Known rows, with every way that one mark hangs from another:
Z148[Z437 Z682]: [-19  50   7  58  -5 -31  -2 -15  37  40   6  18  23  -9  17 -18  26  14
 -15 -19  25  23 -47  59  -6 -11  38 -25   6   8  19  16  14  45  13   8
   2   5 -14 -22 -13 -20 -19 -16 -24  33  20 -49  26  -3]
Z667[Z217]: [  8  28   2  27   0  14  19   2   8  -6  33  -2  15   8  24  -1  27  23
  21  -9  19  11  17  24  -2  -1  21 -15   2  -4  -1  20   1  12  28  -2
  23 -13 -24   6  -7  38 -26  -1 -28  27  15 -65  10 -23]
Z767[Z10 Z682]: [-18  47   0  49 -12  -8 -17   9  46   8  21   4  33 -11  19  -7  21  26
  12 -35  14   8 -39  37  -9  -4  28 -27   2   7  17  39  -3  44  12 -12
  16  -3 -24  -4 -24   6 -21 -11 -11  12  31 -51  28   9]
Z682[Z767[Z10[Z640]]]: [-58  35   6  46 -25 -24   6 -13  51   2  23  14  22   8   1  13   8  40
  11 -35   8 -16 -51  28  -4 -21  45 -15  17  16 -13  24  -2  59   6   3
  19  -5 -20   2 -12   0 -30  -7 -25  23  50 -47  38  53]
Z20[Z640[Z10]]: [-41  28  -7  18 -21   5 -36 -27  29   6  30   6   6  18  14  10  15  14
   8 -22  -3 -17  12  34  -1  17  24 -16  38  -2  -7  35 -21  22  21  12
  23  36 -27   3 -40  21 -36   0 -25  18  46 -14  18  33]
Z767[Z10[Z640] Z682]: [-35  28  -2  50 -18 -22 -11  -1  55   8  26  10  23   0   1  -3  14  43
  18 -48   7  -7 -45  33  -6 -10  37 -32  18  23   3  27  -7  52  12  -9
  14 -13 -22   0 -28   1 -30 -29 -13  16  56 -50  33  44]
Z217[Z587[Z640]]: [ 14  23  12  47  -7   7   5   8  -6   2  30  -2  12  -9  -2  23   9  23
  10 -10  23  -9  26   6 -24 -14   7  -3 -30   5 -10   5  11   5  13  25
  38 -12 -19  16 -22  40 -25  -3 -24  32  13 -64  -7  -7]
Z437[Z148[Z682]]: [  6  52  -2  61 -11 -26   2  -9  33  38   2   6  25 -15  20   0  22   6
  -9 -15  22  27 -34  58  10  -9  27 -26   0   8  24  28  24  46  14   4
   0   8  -6 -17 -18   3 -23 -14 -23  33  25 -48  27   7]
Z667[Z217[Z587]]: [ 23  21   3  25  -7  24  37  20   0  -7  29 -15  19  -7  29   3  26  26
  15  -9  25   9  38  14 -14  -8   8  -4 -16   3   7  18   0   9  21  20
  23 -23 -15  11 -15  42 -26  -9 -27  35  -2 -90   1 -33]
Z599[Z20 Z437[Z767]]: [ 32  25 -15  41 -16  14  10 -11  53  64  30  13  24   7  35  -3  17  -4
  15  11  20  19 -34  44  -3  -2  49 -16  20  -4   4  51   9  25  -5  10
  -2   9 -13 -18  17  13 -42  -6 -45  44  15 -91  32  78]
Z587[Z640[Z10]]: [ -8  26   7  45  -5   8 -21 -18  11   8  34   4   8  15   3  24  13  19
  21  -5  15 -17  12  29  -6  -7   9   2  11   0 -13  19 -11  21  22  13
  36  17 -22  12 -25  45 -28  -6 -23  16  44 -44  -2  34]
Z317[Z230[Z10]]: [  1  28  10  -1 -20 -26 -18 -31  21   0  40 -16  -5  19 -31  23  44  38
  -5 -12  12   5   9  10   9 -11  22  -5 -27   6 -26  18  -6   4  26  22
  27  24 -12   0   6  46 -57 -20 -28  23  46 -44  39  14]
Z970[Z667[Z217[Z587[Z640[Z10]]]]]: [  27   -1    9   26    3   65   52   13    4  -19   26  -24   20   -3
   36   27   13   37   32    0   27   -1   70   20  -24  -21  -10   18
   -7   11    7   30   -8   23   21   33   62  -20   -7   19  -29   57
  -40  -17  -27   36   17 -116  -20   14]
Z217[Z587[Z640[Z10[Z767]]]]: [  3  27   8  39 -18   5  -5 -14  15   2  45 -10  28   7  23  34   5  23
  10  15  33 -15  30  29 -19 -23   4  12 -13  15 -15  18 -10  23  26  36
  25  13  -9   5  -9  36 -43  -9 -14  33  37 -88   2  46]
Z970[Z667[Z217]]: [ 11  14  14  11  14  37  38   5   8 -22  26  -9  24   6  41   0  26  33
  29   1  24  21  29  20  -3  -2  23  -9   3  -5   5  28   2  14  29  -5
  38 -24 -19   2 -14  34 -28  -3 -28  27  16 -92  -3 -24]
Z148[Z437[Z599[Z20] Z767] Z682]: [-13  42   4  77 -12 -11  22  10  71  93   5  21  19 -22  42  -7  26 -17
 -21  -5  31  40 -70 104 -11 -10  72 -30  22   7  34  58  28  74 -15  30
 -11  23   7 -57  28 -46 -54 -21 -26  54  34 -65  42  85]
Z20[Z640]: [-36  34   0  21 -11  -6 -29 -17  18   4  35  14  12   8   9   7  16  14
   2 -24  -3  -3   1  21  -4  15  33 -29  21  -9 -12  22  -3   6  20   0
  25  15 -32   5 -29  11 -29  11 -26  25  33 -11  20   0]
Z148[Z437[Z599] Z682[Z767[Z10]]]: [-65  62  14  83 -18 -23   9   8  72  62   4  28  39 -35  27  -2  31   8
 -32 -31  27  21 -93  92 -14 -27  60 -29  19  18  31  52  18  90  -9  16
   8  18  -5 -45  10 -61 -34 -13 -11  37  36 -56  49  51]
Z217[Z587]: [ 13  31   6  24 -14   1   7   6   3   2  23 -10  16  -3  13   4  19  25
   5  -8  25  -1  19   7  -8   0  17  -5 -18   1  -4  13   7   4  15  21
  18  -9 -21   4 -24  35 -19  -6 -26  27  10 -63   1 -17]
Z230[Z10[Z640 Z767[Z682]]]: [-36  26   2  36 -21 -56 -15 -45  53   7  49  -7   2  13   4  23  26  42
   5  -5  17   0 -39  40 -15 -26  42 -37  -6  22 -11  15  -4  31  29  13
 -10   9  -3 -20  10   2 -62 -28  -5  29  65 -72  54  67]
Z599[Z20]: [ 15  27   6  25  -9   9  -2 -10  25  26  26  -1   4  20  23   0  19  12
  11   0  13  12  -9  21   5  13  43 -21   4  -5  -5  31  -2  11  15   5
  10   1 -18  -5  -2  27 -35  -2 -30  27  30 -55  15  23]
Z767[Z10]: [-14  40   3  28 -12  -5  -9  -1  29  -4  31   7  36   4  10   0  19  24
  17 -18  12   5 -19  20   1   4  23 -13   0   1  -8  30  -5  27  16 -13
  29  -8 -29   2 -19  16 -16   0 -17  12  38 -46  17   5]
Z148[Z437[Z767]]: [-14  46  -8  52 -10 -25   4  -3  35  33  17  21  32 -12  20 -10  12   7
  -2  -4  22  20 -41  62  -8 -13  37  -9  17  -6   8  22  21  44  12  14
   2  10 -17 -19   8  -9 -21  -3 -38  31  17 -46  29  27]
Z217[Z587[Z640[Z10[Z767[Z682]]]]]: [ -2  37   4  59 -18   2 -16  -5  34  16  40 -13  28 -13  34  27   4  24
   6  -6  31 -11  12  44 -30 -32  10  -1 -12  19  12  29  -7  37  23  36
  11  18  -3   0 -16  23 -43 -19  -6  33  29 -94  14  49]
Z640[Z10[Z767[Z682]]]: [-20  50   1  38 -15 -17 -34 -25  51  15  38  -7  26   6  44   5  15  27
   9  -2  26  -1 -18  55  -8 -11  29 -13  20   9  12  36 -14  45  32   8
 -10  30 -10 -17 -10  14 -38 -16  -8  18  40 -69  27  41]
Z437[Z148 Z599 Z767]: [  1  45 -11  64 -12 -16   6  16  37  51  21  16  35 -33  30  16  26 -10
  -3   4  27  29 -37  80  -1 -11  37 -19  16   0  11  51  39  50   2  19
   4  25  -8 -37  23  -2 -34  -7 -25  31  38 -40  30  58]
Z437[Z148 Z599[Z20] Z767]: [ 20  35 -11  62 -15   4  21  14  54  75  18   9  21 -21  41  16  25 -20
  -2   8  24  37 -44  83   6  -4  53 -24  20  -2  14  66  30  54  -8  28
  -2  25   3 -40  31  -6 -53  -8 -27  40  40 -54  35  92]
Z230[Z10[Z640 Z767]]: [-33  16   3  18 -24 -54  -5 -53  36  -7  56  -6   2  31  -6  33  29  38
   9  10  17  -2 -21  24  -4 -17  35 -26  -6  17 -37   4  -7  11  34  12
   6   3  -7 -14  17  14 -60 -17  -9  26  72 -68  42  63]
Z667[Z217[Z587[Z640[Z10]]]]: [ 21  11   0  43 -11  42  31  12   1  -3  31 -19  15  -2  18  28  14  25
  25  -7  24 -13  53  24 -22 -21  -9  15  -7  11   2  25 -16  23  20  37
  42  -8 -10  23 -22  58 -37 -16 -23  35  16 -91  -8  13]
Z587[Z640[Z10[Z767[Z682]]]]: [-19  43   6  62 -10 -10 -36 -20  41  16  45   1  26   0  30  24   4  20
  11  -3  25  -8 -13  56 -19 -26  21  -9   9  14   7  32 -12  42  28  13
   8  28  -9  -4 -10  19 -42 -13  -6  25  45 -71  19  57]
Z970[Z667]: [  1  24  14  12  10  13   6 -10  12 -12  22   0  20  11  28   0  21  34
  19   1  22  15  14  14  -3   5  31 -11   0  -7  -4  22  10  11  23  -5
  33  -9 -24  -4 -25  27 -21   0 -27  20  29 -63  -4  -9]
Z667[Z217[Z587[Z640[Z10[Z767]]]]]: [  16   19    4   40  -14   27   26    1   12   -6   48  -17   33    4
   37   37   10   23   21   11   34   -5   46   34  -23  -30   -4   15
  -12   19   -6   27  -16   27   30   37   30   -4   -2   12    0   45
  -48  -11  -13   41   23 -112    4   32]
Z10[Z640]: [-22  17   6  24 -10 -29  -5 -20  20   2  32  13   4  23  -5   6  20  42
  18 -20  10 -11 -12  14   3   0  38 -22  17   8 -26   2  -2  15  24   0
  15  -9 -28   4 -19  21 -28 -16 -25  23  49 -36  13  23]

Rows:
[  47   42  -34   76  -19    4    7    3   81   97   11   12   34  -26
   50   -5   11  -17    2   -6   24   39  -71   81   -4  -20   50  -30
   24    9   40   71   24   55  -12   14  -25   20    4  -28   13   -4
  -47  -21  -38   46   10 -100   54  101]
Z599[Z20 Z437[Z148 Z767[Z682]]]
[ 25  16   9  47  -3  32  37  23  -8  -4  34 -11  17 -11  14  22  12  22
  20  -9  25   2  43  13 -26 -22   2  -3 -25   7  -2  11   5   7  16  25
  44 -29 -14  23 -14  47 -29  -7 -26  39   1 -90  -5 -18]
Z667[Z217[Z587[Z640]]]
[ 56  27 -17  40 -14  12   5 -17  49  72  18  10  29   6  34  -2  25  -6
   4  10  19  32 -41  43  12  -5  38 -26  17   5   2  53   3  16   3   4
  -3   5  -8 -17   2  19 -42 -16 -27  37  23 -92  32  69]
Z599[Z20 Z437[Z148]]
[-26  21   8  27 -13  19 -16  -4  41  45  38  16   1   9  27  14  29  -4
  -2 -14   2  10 -15  45  -5  21  64 -44  33  -6 -10  53  -2  15   1  14
  22  24 -19 -22  -2 -10 -61   2 -18  36  53 -23  25  61]
Z437[Z599[Z20[Z640]]]
[  30    8   11    6    6   48   55   22    0  -24   22  -20   25   -7
   43    4   23   40   22    1   31   19   51   10  -17   -7   11   -1
  -16    4   12   27    6   12   24   18   42  -35   -9    6  -21   42
  -29  -11  -30   37   -2 -114  -11  -32]
Z970[Z667[Z217[Z587]]]
[ -6  52  -7  81 -12 -27  13  14  51  67   5  18  32 -41  36  12  28 -15
 -15  -7  29  36 -50  98  -1 -19  45 -28  14   9  32  57  45  72  -4  21
  -4  26   6 -47  16 -24 -37 -17 -21  42  34 -45  38  58]
Z437[Z148[Z682] Z599 Z767]
[  9  56 -23  75 -13 -23  -3  11  50  45   8   6  31 -38  33   0  10  -1
   1 -20  23  28 -49  77  -7 -20  31 -26   7   2  35  43  33  63   7  13
 -14  23  -2 -19   1   2 -25 -11 -32  29  15 -51  41  38]
Z437[Z148 Z767[Z682]]
[-31  33   8  44 -13 -43 -21 -24  46  10  43  10  21   8  24   6  13  43
   8 -16  23  -2 -38  40 -11 -19  51 -34  12  22  -6  14   0  36  31   2
 -12   2 -14 -13  -3  -1 -44 -21  -9  30  49 -65  35  45]
Z10[Z640 Z767[Z682]]
[ -9  54  10  78 -21  -7  18   2  68  89  -4   8  11 -27  49  14  25 -16
 -28 -10  26  35 -73  92   4 -18  66 -35  13  10  35  68  33  79 -12  29
 -11  34  17 -51  20 -25 -55 -12 -23  49  34 -63  46  76]
Z437[Z148[Z682[Z767]] Z599[Z20]]
[-12  35  14  65  -6  -7  12   0  59  82   8  19  13  -8  35 -12  37  -4
 -23  -8  26  38 -62  82  -5  -1  66 -37  21   8  24  48  13  51  -4  22
  -3  14  -3 -49  14 -38 -52 -25 -14  45  39 -65  29  57]
Z148[Z437[Z599[Z20]] Z682]
[ -4  31 -24  54 -22  16 -15  -7  80  79  27  22  19 -12  40  -1   9 -12
   5 -25   5  15 -49  64 -19  -4  64 -42  43  -1  27  67   5  38 -13  13
  -6  30 -10 -18  -6 -16 -57  -8 -39  52  14 -69  55  95]
Z599[Z20[Z640] Z437[Z767[Z682]]]
[  1  28   3  47 -12   8  10  12  45  57  29  11  10  -4  37  12  24  -8
   6   7  22  20 -27  63  -6   5  61 -21  21  -8   4  56  17  41  -6  20
   7  20  -8 -35  28  -1 -49  -7 -30  37  39 -55  24  75]
Z437[Z599[Z20] Z767]
[-13  35  12  44 -10  -5 -24 -30  24   3  49   3  28  20  20  31   9  19
  16  15  26 -11   7  37  -8 -19  13   2   6   7 -18  23 -13  25  33  13
  22  21 -16   0  -2  31 -39  -2 -10  24  54 -66  10  54]
Z587[Z640[Z10[Z767]]]
[-16  37  -3  60 -19   1  -1  -1  64  82   9  18  14 -18  36  13  29 -22
 -20 -23   6  36 -46  83   2   7  64 -52  29   9  22  68  21  50  -8  18
   8  31   4 -40  -3 -33 -67 -12 -15  50  50 -30  44  80]
Z437[Z148[Z682] Z599[Z20[Z640]]]
[ -4  28  12  46  -4   3   4   0  47  64  23  19  13   0  30  -7  35   1
 -10   1  23  31 -47  65  -2   4  61 -30  24   1   1  43   4  26   4  18
   4  13 -12 -39  17 -21 -50 -16 -17  34  43 -60  22  54]
Z148[Z437[Z599[Z20]]]
[-18  41 -29  76 -27 -34  11  14  76  37  11  16  45 -29  14   5   2  22
  10 -44  11  16 -75  72  -2 -27  35 -29  21  25  24  49  20  87  -2   4
   0   0  -2 -12  -8 -15 -36 -28 -24  27  45 -53  58  87]
Z437[Z148 Z767[Z10[Z640] Z682]]
[-10  35  12  -3 -22 -42 -26 -43  33  -3  58 -16  13  22 -10  29  41  36
 -10  10  23  10   4  18  10 -23  31  -5 -32  12 -31  16  -9  10  35  22
  16  27  -3 -12  30  31 -71 -13 -21  30  52 -63  50  31]
Z317[Z230[Z10[Z767]]]
[-23  21 -11  17 -26  24 -19 -25  48  29  29  -1  -2  30  27   8  13   4
   9 -17  -4  -6   3  38   4  22  38 -20  40  -3  -4  49 -26  24  12  17
  18  34 -16  -2 -30  24 -55  -2 -29  28  51 -31  24  66]
Z599[Z20[Z640[Z10]]]
[ 21  28 -17  44 -24  21  15  -1  72  61  29  14  45   3  32  -1  15  -2
  21   0  16  19 -50  47   1  -5  46 -12  20   3   7  69  -2  41 -15   0
  11  -3 -15 -12  12   3 -44  -7 -34  38  27 -97  40  96]
Z599[Z20 Z437[Z767[Z10]]]
[-39  24  -6  37 -20  16 -14 -15  65  71  27  19   5  10  32   4  29  -8
 -15 -12   5  12 -33  79  -4  12  57 -30  64   3   1  61 -21  41   3  34
  12  47 -10 -32  -8 -27 -67 -17 -17  33  62 -34  33  97]
Z148[Z437[Z599[Z20[Z640[Z10]]]]]
[-12  43  -3  78  -9  -5   7  21  75  87  13  20  19 -32  46  -9  22 -10
 -14 -13  27  36 -74 100 -19 -12  71 -36  29   4  35  64  23  71 -10  31
 -16  29   1 -52  27 -39 -53 -23 -25  42  30 -63  43  89]
Z148[Z437[Z599[Z20] Z767[Z682]]]
[-38  30  -8  54 -18   5   3   6  67  76  24  31  17 -15  34   4  16 -21
 -17 -14   9  26 -54  89 -14   3  72 -36  46  -4   8  60  14  49 -13  29
   7  33  -8 -42  20 -44 -62  -2 -31  49  41 -30  47  97]
Z148[Z437[Z599[Z20[Z640]] Z767]]
[ 16  45 -16  78 -14   2  10  24  71  88  10   7  19 -39  50   7  19 -20
  -7 -12  25  42 -62  99  -5 -12  61 -38  22   5  38  76  33  72 -12  25
 -16  33  12 -46  25 -16 -52 -20 -22  40  33 -64  46  95]
Z437[Z148 Z599[Z20] Z767[Z682]]
[ 28  49 -30  77 -15 -14  -3   3  63  74  14  19  45 -38  37  -5  19  -7
   3  -9  27  31 -62  79 -12 -27  36 -26  22   7  33  59  29  53   0   9
 -17  22  -5 -23   3  -1 -29 -18 -35  37   7 -80  49  65]
Z599[Z437[Z148 Z767[Z682]]]
[-26  41   3  60  -6 -21   3  11  41  52  23  28  30 -27  24   0  28  -1
 -10   2  30  26 -52  82 -14 -11  50 -19  28  -3   4  38  24  48   3  21
   4  22 -14 -40  22 -27 -32 -12 -25  32  31 -43  29  50]
Z148[Z437[Z599 Z767]]
[ -7  63 -12  78 -27 -15   9 -11  79  69   1  20  57 -30  31   2  22  -2
 -14 -21  23  24 -90  73   3 -35  35 -21  12  22  32  60  18  78 -10   0
  -1  10  -1 -23  -6 -20 -28 -11 -24  40  19 -90  58  64]
Z599[Z437[Z148[Z682[Z767[Z10]]]]]
[ -8  30 -10  40 -18  12  -7   1  50  63  24  15  13  -7  28  15  26 -18
 -11 -13   3  29 -33  65   5  12  58 -46  33   0   1  64  10  27   0  16
  15  32  -7 -30   1 -13 -64  -3 -17  36  53 -26  37  78]
Z437[Z148 Z599[Z20[Z640]]]
[-46  67  13  72 -15 -35   4 -13  48  48  -3  19  19 -17  26 -11  19  15
 -28 -26  24  16 -70  72 -11 -27  49 -20  12   5  32  21  23  69   6  19
 -10  18  -4 -26  -3 -30 -20  -5 -33  40   8 -57  40  11]
Z148[Z437 Z682[Z767]]
[ 12  38 -17  63 -24   9  25  27  72  67  16  10  45 -26  39  13  19 -19
   3  -4  20  40 -61  84   6  -5  48 -24  17   8  16  81  21  73 -16  14
  11  14   2 -38  30 -15 -53 -11 -22  32  54 -61  46 107]
Z437[Z148 Z599[Z20] Z767[Z10]]
[  4  58 -16  74 -15 -30  12   0  47  49   0  10  33 -30  30   2  13  -7
  -9 -12  25  33 -44  77   3 -18  33 -20   3   5  35  36  39  67   2  14
  -6  16   1 -25  -1  -4 -23  -6 -33  41  18 -49  39  34]
Z437[Z148[Z682] Z767]
[-52  47  -6  34 -23 -12 -49 -29  60  17  43   4  22   3  43  10  11  12
   2 -19  10  -6 -14  61 -12  -3  37 -28  39   9  10  44 -20  41  28  10
  -1  47 -14 -11 -24  -3 -49  -5 -10  27  46 -39  40  55]
Z20[Z640[Z10[Z767[Z682]]]]
[ 17  40   5  66 -12  -1  15   3  55  79   5   8  17 -15  39   5  37 -15
 -15  -6  23  43 -50  80   8   0  53 -41  12  11  25  64  24  52  -4  18
  -5  18   9 -44  12 -14 -55 -22 -14  43  46 -62  32  65]
Z437[Z148[Z682] Z599[Z20]]
[-52  38  -3  15 -27  -9 -40 -36  41   3  50   6  26  21  34  19  14  13
   3   0  10 -10   4  43  -1   3  32 -15  31   4 -15  34 -23  24  33  11
  13  39 -21  -7 -17  10 -49   5 -16  25  55 -33  30  52]
Z20[Z640[Z10[Z767]]]
[  3  59  -8  77 -19 -21   5 -20  60  76   0  18  33 -26  35   1  26  -3
 -19  -9  25  22 -74  71   1 -35  43 -24  16  13  33  44  27  62  -3  13
 -14  22  -1 -24  -1 -10 -26  -9 -32  45   5 -87  51  47]
Z599[Z437[Z148[Z682[Z767]]]]
